Every row comes from one small tree of marks. Brackets hold a mark, then the marks that hang from it, in the order of their numbers. Every link used is in the known rows. Which tree was each row made from?
Known rows:
(q319 (q684 (q757 q53)) q741): | -2.066 | -0.260 |  2.233 | -3.045 | -1.366 |  1.625 | -0.483 |  2.482 | -1.767 |  4.414 | -0.328 |  0.313 |  3.340 | -0.465 | -2.041 |  3.084 | -0.933 |  3.040 | -0.974 | -1.850 |
(q507 (q53 q103 q757 q888) q937): | -0.019 | -1.647 |  6.752 |  0.507 | -1.050 | -2.832 | -1.204 |  0.827 | -0.159 |  2.922 |  0.861 | -0.159 | -1.725 |  0.892 | -2.429 | -3.510 |  1.204 |  1.067 |  0.403 | -2.763 |
(q53 q103 q507): | -4.316 | -1.532 |  6.025 |  0.213 |  0.255 | -2.475 |  1.194 |  2.215 |  0.871 |  3.105 |  1.581 |  0.894 | -0.148 | -0.227 | -1.320 | -1.494 |  1.102 |  0.657 | -1.236 | -0.945 |
(q53 q103 q888): |  0.010 | -2.789 |  5.134 | -0.073 | -0.051 | -2.401 | -1.158 |  1.786 | -0.529 |  4.166 |  1.999 |  0.736 | -0.390 |  0.531 | -1.149 | -1.960 |  0.355 | -1.600 | -1.296 | -0.326 |
(q757 (q53 q103 q507)): | -2.259 | -2.662 |  5.253 | -0.065 |  0.166 | -1.411 |  0.339 |  2.599 |  0.154 |  3.919 |  0.869 |  1.181 | -0.361 | -0.156 | -0.871 | -1.048 |  0.199 | -0.196 | -1.334 | -1.263 |
(q888 (q53 (q507 q937) q757)): | -4.379 | -0.616 |  5.334 |  0.444 | -0.155 | -2.918 | -1.279 |  1.356 |  0.349 |  0.593 | -0.228 | -1.320 |  0.737 |  0.300 | -2.244 | -2.973 |  1.945 |  3.342 | -0.178 | -2.898 |
(q937 (q507 (q53 q103 q757))): | -0.419 |  1.650 |  6.780 |  0.142 | -0.954 | -3.138 | -0.283 |  0.910 |  0.691 |  2.917 |  3.682 | -0.044 | -2.922 | -0.624 | -0.883 |  1.861 |  1.958 |  3.586 |  0.140 | -1.856 |
(q684 (q757 (q53 q103 q507 q888))): | -0.394 | -4.524 |  3.616 | -0.338 | -0.205 | -0.294 | -0.948 |  2.789 |  0.758 |  3.436 |  0.358 |  1.616 |  1.068 |  0.556 | -0.758 | -0.803 | -0.528 | -1.295 | -1.052 | -0.700 |
(q888 (q53 q757)): | -2.065 |  0.024 |  4.919 | -0.840 | -0.418 | -3.495 | -1.437 |  1.053 | -0.498 |  1.612 |  1.679 | -1.062 |  0.778 | -0.199 | -1.790 | -0.415 |  1.622 |  3.253 | -0.236 | -2.809 |
(q757 (q53 q103 q507 q888) q684): | -2.780 | -4.864 |  4.409 | -0.049 | -0.240 |  0.013 | -0.180 |  2.800 |  0.802 |  3.479 |  1.188 |  1.856 | -0.216 |  0.466 | -1.506 | -1.712 |  0.225 | -2.128 | -2.060 | -2.192 |
(q757 (q53 q103 (q507 q937) q888) q684): | -2.829 | -4.838 |  4.258 |  0.701 | -0.446 |  0.191 | -0.468 |  2.612 |  0.994 |  3.015 |  0.019 |  1.294 | -0.694 |  0.897 | -2.023 | -2.910 | -0.079 | -2.025 | -1.728 | -2.320 |
(q741 (q319 (q684 (q757 q53)))): | -1.408 |  1.457 |  2.807 | -3.414 | -1.529 | -1.014 | -2.356 |  1.911 | -1.275 |  3.757 |  0.864 |  0.146 |  2.669 | -1.170 | -1.547 |  4.100 | -0.660 |  1.821 | -0.465 | -1.145 |
(q319 (q684 q757)): | -0.931 |  1.800 |  2.482 | -2.540 | -1.301 | -0.472 | -0.679 |  1.783 | -0.347 |  3.995 |  0.828 |  0.171 |  2.524 | -0.924 | -2.371 |  2.358 | -0.121 |  2.224 | -0.369 | -0.898 |
(q53 q888): |  0.534 | -0.430 |  3.238 | -0.872 | -0.326 | -2.557 | -2.651 |  1.350 | -1.537 |  4.667 |  1.573 | -0.132 | -0.416 | -0.092 | -1.250 | -0.644 |  0.275 |  0.301 | -0.972 | -0.702 |
(q757 (q53 q103 (q507 q937)) q684): | -4.499 | -3.098 |  4.521 |  0.371 | -0.693 | -0.151 |  0.735 |  2.477 |  1.341 |  2.814 |  0.403 |  1.093 | -0.961 |  0.214 | -2.172 | -1.700 | -0.248 | -0.276 | -1.319 | -2.833 |
(q53 q103 (q507 q937) (q757 q684) q888): | -5.714 | -4.375 |  6.041 |  1.462 | -0.817 | -0.655 |  0.076 |  1.836 |  2.021 |  1.026 |  0.684 |  0.429 | -0.972 |  0.717 | -2.228 | -4.108 |  1.214 | -0.315 | -1.249 | -2.344 |
(q937 (q507 (q53 q103 q757 q888))): |  0.717 |  0.068 |  6.609 |  0.410 | -0.780 | -3.093 | -1.264 |  0.979 |  0.296 |  3.126 |  3.414 |  0.208 | -2.669 | -0.050 | -0.757 |  0.789 |  2.138 |  2.054 | -0.193 | -1.521 |
(q937 q507): | -0.554 |  2.837 |  3.835 |  0.001 | -0.686 | -2.941 | -1.686 |  1.067 | -0.121 |  3.645 |  2.795 | -0.831 | -2.696 | -0.911 | -0.672 |  2.693 |  0.828 |  3.572 | -0.434 | -0.525 |
(q53 q103 (q507 q937)): | -4.379 | -1.561 |  5.896 |  1.241 | -0.071 | -2.371 |  0.721 |  1.988 |  1.131 |  2.678 |  0.144 |  0.220 | -0.861 |  0.344 | -1.994 | -3.229 |  0.635 |  0.930 | -0.762 | -1.038 |
(q741 (q319 q684)): | -2.508 |  3.154 |  3.671 | -3.229 | -1.359 | -2.346 | -2.018 |  1.270 | -1.865 |  4.019 |  1.502 | -0.499 |  1.950 | -1.541 | -1.855 |  3.604 |  0.173 |  2.663 | -0.576 | -1.172 |
(q684 (q757 (q53 q103 (q507 q937) q888))): | -0.444 | -4.520 |  3.513 |  0.302 | -0.423 | -0.148 | -1.325 |  2.631 |  0.933 |  3.034 | -0.615 |  1.108 |  0.568 |  0.854 | -1.125 | -1.828 | -0.747 | -1.148 | -0.820 | -0.720 |
(q319 (q684 (q757 (q53 q103 q507 q888))) q741): | -2.852 | -3.040 |  3.442 | -2.091 | -0.733 |  2.006 | -0.217 |  3.039 | -1.053 |  4.024 | -0.737 |  1.156 |  3.874 |  0.364 | -1.760 |  0.927 | -0.367 |  0.836 | -1.571 | -1.438 |

Write each row's tree:
| -4.077 | -4.099 |  6.617 |  1.750 | -0.326 | -1.666 | -0.529 |  1.790 |  1.161 |  1.531 |  0.158 |  0.051 | -0.791 |  0.836 | -1.546 | -4.760 |  1.328 | -0.205 | -0.964 | -1.227 | -> (q53 q103 (q507 q937) q757 q888)
| -1.548 | -3.162 |  3.805 | -0.598 | -0.329 | -0.528 | -0.040 |  2.713 |  1.141 |  3.157 |  0.741 |  1.295 |  0.867 | -0.008 | -0.883 |  0.298 | -0.628 |  0.188 | -0.808 | -1.036 | -> (q684 (q757 (q53 q103 q507)))
| -1.731 | -0.161 |  3.038 | -2.227 | -1.301 | -0.586 | -2.982 |  2.088 | -0.978 |  3.159 | -0.831 |  0.065 |  2.828 | -0.294 | -1.849 |  1.448 | -0.489 |  0.803 | -0.649 | -0.957 | -> (q741 (q319 (q684 (q757 (q53 (q507 q937) q888)))))
| -1.571 |  1.177 |  6.408 | -0.036 | -1.301 | -2.687 |  0.047 |  0.937 |  1.190 |  2.597 |  4.002 |  0.169 | -2.945 | -0.682 | -1.344 |  2.249 |  2.030 |  3.553 | -0.062 | -2.558 | -> (q937 (q507 (q53 q103 (q757 q684))))
| -0.219 | -0.174 |  6.308 |  0.210 | -1.079 | -2.321 | -0.915 |  1.046 |  0.837 |  2.829 |  3.776 |  0.444 | -2.769 | -0.106 | -1.211 |  1.160 |  2.089 |  1.971 | -0.351 | -2.228 | -> (q937 (q507 (q53 q103 (q757 q684) q888)))
|  0.418 |  1.755 |  6.196 |  0.086 | -0.606 | -3.535 | -0.463 |  1.120 |  0.277 |  3.619 |  3.372 |  0.304 | -2.577 | -0.307 | -1.005 |  1.603 |  1.684 |  2.795 | -0.071 | -1.432 | -> (q937 (q507 (q53 q103)))
| -2.723 |  0.929 |  3.254 | -3.038 | -1.181 | -0.822 | -1.926 |  2.199 | -0.820 |  3.330 |  0.374 |  0.468 |  2.973 | -1.195 | -1.520 |  3.470 | -0.187 |  1.762 | -0.699 | -1.125 | -> (q741 (q319 (q684 (q757 (q53 q507)))))
| -3.235 | -2.247 |  6.201 |  0.317 |  0.699 | -3.370 |  0.099 |  2.140 |  0.576 |  1.646 |  0.993 |  0.378 |  1.591 |  0.716 | -1.711 | -2.775 |  1.931 |  0.598 | -1.022 | -1.961 | -> (q888 (q53 q103 q507))
| -2.430 | -1.464 |  3.149 | -2.581 | -1.218 |  1.567 |  0.184 |  2.689 | -1.246 |  4.197 |  0.081 |  0.756 |  3.293 | -0.139 | -1.997 |  2.489 | -0.811 |  2.138 | -1.104 | -1.728 | -> (q319 (q684 (q757 (q53 q103))) q741)
| -1.081 | -1.968 |  6.592 | -1.025 | -1.088 | -2.052 | -0.236 |  1.144 |  0.271 |  3.354 |  3.216 |  1.044 | -0.921 |  0.129 | -2.167 | -0.867 |  1.785 |  0.630 | -0.433 | -3.459 | -> (q507 (q53 q103 (q757 q684) q888))
| -3.237 |  0.872 |  2.468 | -3.024 | -1.410 |  0.943 | -0.324 |  2.122 | -1.500 |  4.255 |  0.149 | -0.075 |  3.380 | -0.585 | -2.403 |  3.056 | -0.484 |  3.751 | -0.784 | -1.720 | -> (q319 (q684 q757) q741)
| -1.365 | -1.941 |  6.436 |  0.232 | -1.486 | -2.037 | -0.827 |  0.840 |  0.462 |  2.619 |  1.391 |  0.171 | -1.722 |  0.805 | -3.016 | -3.078 |  1.195 |  0.987 |  0.092 | -3.618 | -> (q507 (q53 q103 (q757 q684) q888) q937)
| -2.631 | -0.154 |  6.572 | -0.012 | -1.671 | -2.377 |  0.592 |  0.709 |  0.874 |  2.413 |  1.796 | -0.040 | -2.088 |  0.091 | -3.154 | -1.767 |  1.004 |  2.877 |  0.521 | -4.050 | -> (q507 (q53 q103 (q757 q684)) q937)
| -5.452 |  0.520 |  4.822 |  0.581 | -0.895 | -2.175 | -0.443 |  1.148 |  0.755 |  1.900 |  0.076 | -1.137 | -1.222 | -0.709 | -1.910 | -1.738 |  1.177 |  3.987 | -0.212 | -2.122 | -> (q53 (q507 q937) q757)
| -0.619 | -0.931 |  2.427 | -1.999 | -0.805 |  0.516 | -1.362 |  2.526 | -0.459 |  4.025 | -0.300 |  0.981 |  2.901 | -0.306 | -1.816 |  0.935 | -0.114 |  0.131 | -0.944 | -0.761 | -> (q319 (q684 (q757 (q53 q507 q888))))
| -3.589 | -0.754 |  2.622 | -2.636 | -1.027 |  1.777 | -0.105 |  2.814 | -1.375 |  3.987 | -0.801 |  0.485 |  3.581 | -0.375 | -1.984 |  2.548 | -0.425 |  2.891 | -1.165 | -1.824 | -> (q319 (q684 (q757 (q53 q507))) q741)
|  1.553 |  0.285 |  6.064 |  0.283 | -0.425 | -3.242 | -1.543 |  1.200 | -0.045 |  3.771 |  3.053 |  0.523 | -2.467 |  0.198 | -0.887 |  0.545 |  1.780 |  1.283 | -0.327 | -0.934 | -> (q937 (q507 (q53 q103 q888)))
| -0.394 |  0.388 |  2.669 | -3.210 | -1.410 | -0.698 | -3.031 |  1.932 | -1.559 |  3.876 |  0.605 |  0.348 |  2.799 | -0.777 | -1.533 |  3.291 | -0.576 |  0.587 | -0.652 | -0.888 | -> (q741 (q319 (q684 (q757 (q53 q888)))))
| -3.904 | -1.241 |  2.996 | -1.048 | -0.650 | -0.224 | -0.044 |  2.347 |  0.485 |  3.650 |  1.143 |  0.910 | -0.396 | -0.704 | -1.770 |  0.742 |  0.107 |  1.074 | -1.532 | -2.956 | -> (q757 (q53 q507) q684)
| -5.650 | -0.903 |  4.947 |  0.270 | -0.566 | -2.191 | -0.630 |  1.375 |  1.157 |  0.255 |  0.176 | -0.947 |  0.656 |  0.241 | -2.745 | -2.359 |  1.906 |  3.232 | -0.399 | -3.789 | -> (q888 (q53 (q507 q937) (q757 q684)))
|  0.406 | -1.737 |  3.026 | -1.948 | -0.976 |  0.387 | -0.894 |  2.442 | -0.396 |  4.233 |  0.400 |  1.221 |  2.668 | -0.052 | -1.835 |  0.910 | -0.399 | -0.798 | -0.893 | -0.629 | -> (q319 (q684 (q757 (q53 q103 q888))))
| -4.051 | -3.971 |  6.689 |  0.698 | -0.050 | -1.685 | -0.192 |  2.046 |  0.991 |  2.100 |  1.521 |  0.747 | -0.207 |  0.209 | -0.886 | -2.978 |  1.777 | -0.489 | -1.416 | -1.083 | -> (q53 q103 q507 q757 q888)
| -1.875 | -1.325 |  4.040 | -2.416 | -0.944 | -0.600 | -1.951 |  2.459 | -0.587 |  3.403 |  0.437 |  0.981 |  3.126 | -0.357 | -1.316 |  2.006 | -0.057 | -0.333 | -1.142 | -0.673 | -> (q741 (q319 (q684 (q757 (q53 q103 q507 q888)))))
| -5.915 | -2.837 |  6.466 |  0.917 | -0.350 | -2.182 |  0.448 |  1.734 |  1.890 | -0.323 |  0.599 | -0.316 |  0.599 |  0.781 | -2.674 | -3.424 |  1.920 |  1.809 | -0.676 | -3.522 | -> (q888 (q53 q103 (q507 q937) (q757 q684)))
| -1.001 |  1.904 |  5.522 | -0.444 | -1.519 | -3.234 | -1.062 |  0.371 | -0.531 |  3.168 |  0.857 | -1.007 | -2.055 | -0.323 | -2.766 | -1.205 |  1.067 |  4.257 |  1.004 | -3.467 | -> (q507 (q53 q757) q937)
| -4.612 | -2.437 |  7.014 |  0.350 |  0.287 | -3.196 |  0.314 |  1.862 |  1.001 |  0.697 |  1.324 | -0.050 |  1.319 |  0.349 | -1.608 | -2.514 |  2.335 |  1.621 | -0.763 | -2.458 | -> (q888 (q53 q103 q507 q757))
|  1.666 | -2.464 |  2.028 | -1.272 | -0.756 | -0.631 | -2.271 |  2.113 | -0.380 |  4.136 |  0.761 |  0.672 |  0.677 |  0.158 | -0.881 |  0.818 | -1.098 | -0.104 | -0.621 | -0.825 | -> (q684 (q757 (q53 q888)))
| -2.601 | -1.976 |  2.408 | -1.810 | -1.071 |  2.021 | -1.195 |  2.627 | -1.459 |  3.861 | -2.036 |  0.198 |  3.303 |  0.450 | -2.321 |  0.489 | -0.618 |  1.941 | -1.130 | -1.603 | -> (q319 (q684 (q757 (q53 (q507 q937) q888))) q741)
| -2.333 |  1.660 |  5.008 | -0.680 | -1.864 | -2.352 | -0.533 |  0.391 |  0.199 |  2.694 |  1.337 | -0.782 | -2.222 | -0.381 | -3.264 | -0.675 |  1.021 |  4.237 |  0.804 | -4.284 | -> (q507 (q53 (q757 q684)) q937)
| -2.192 |  2.498 |  3.007 | -3.435 | -1.586 | -1.393 | -2.007 |  1.583 | -1.146 |  3.602 |  1.256 | -0.168 |  2.731 | -1.244 | -1.768 |  4.152 | -0.300 |  2.564 | -0.351 | -1.046 | -> (q741 (q319 (q684 q757)))
| -4.000 | -1.225 |  2.927 | -0.273 | -0.917 | -0.011 | -0.304 |  2.158 |  0.609 |  3.211 | -0.044 |  0.385 | -0.928 | -0.344 | -2.317 | -0.625 | -0.199 |  1.260 | -1.095 | -3.031 | -> (q757 (q53 (q507 q937)) q684)
| -4.521 | -2.416 |  6.831 |  1.118 | -0.006 | -2.889 |  0.039 |  1.727 |  1.196 |  0.222 |  0.171 | -0.578 |  0.696 |  0.777 | -2.120 | -3.927 |  2.028 |  1.733 | -0.387 | -2.652 | -> (q888 (q53 q103 (q507 q937) q757))
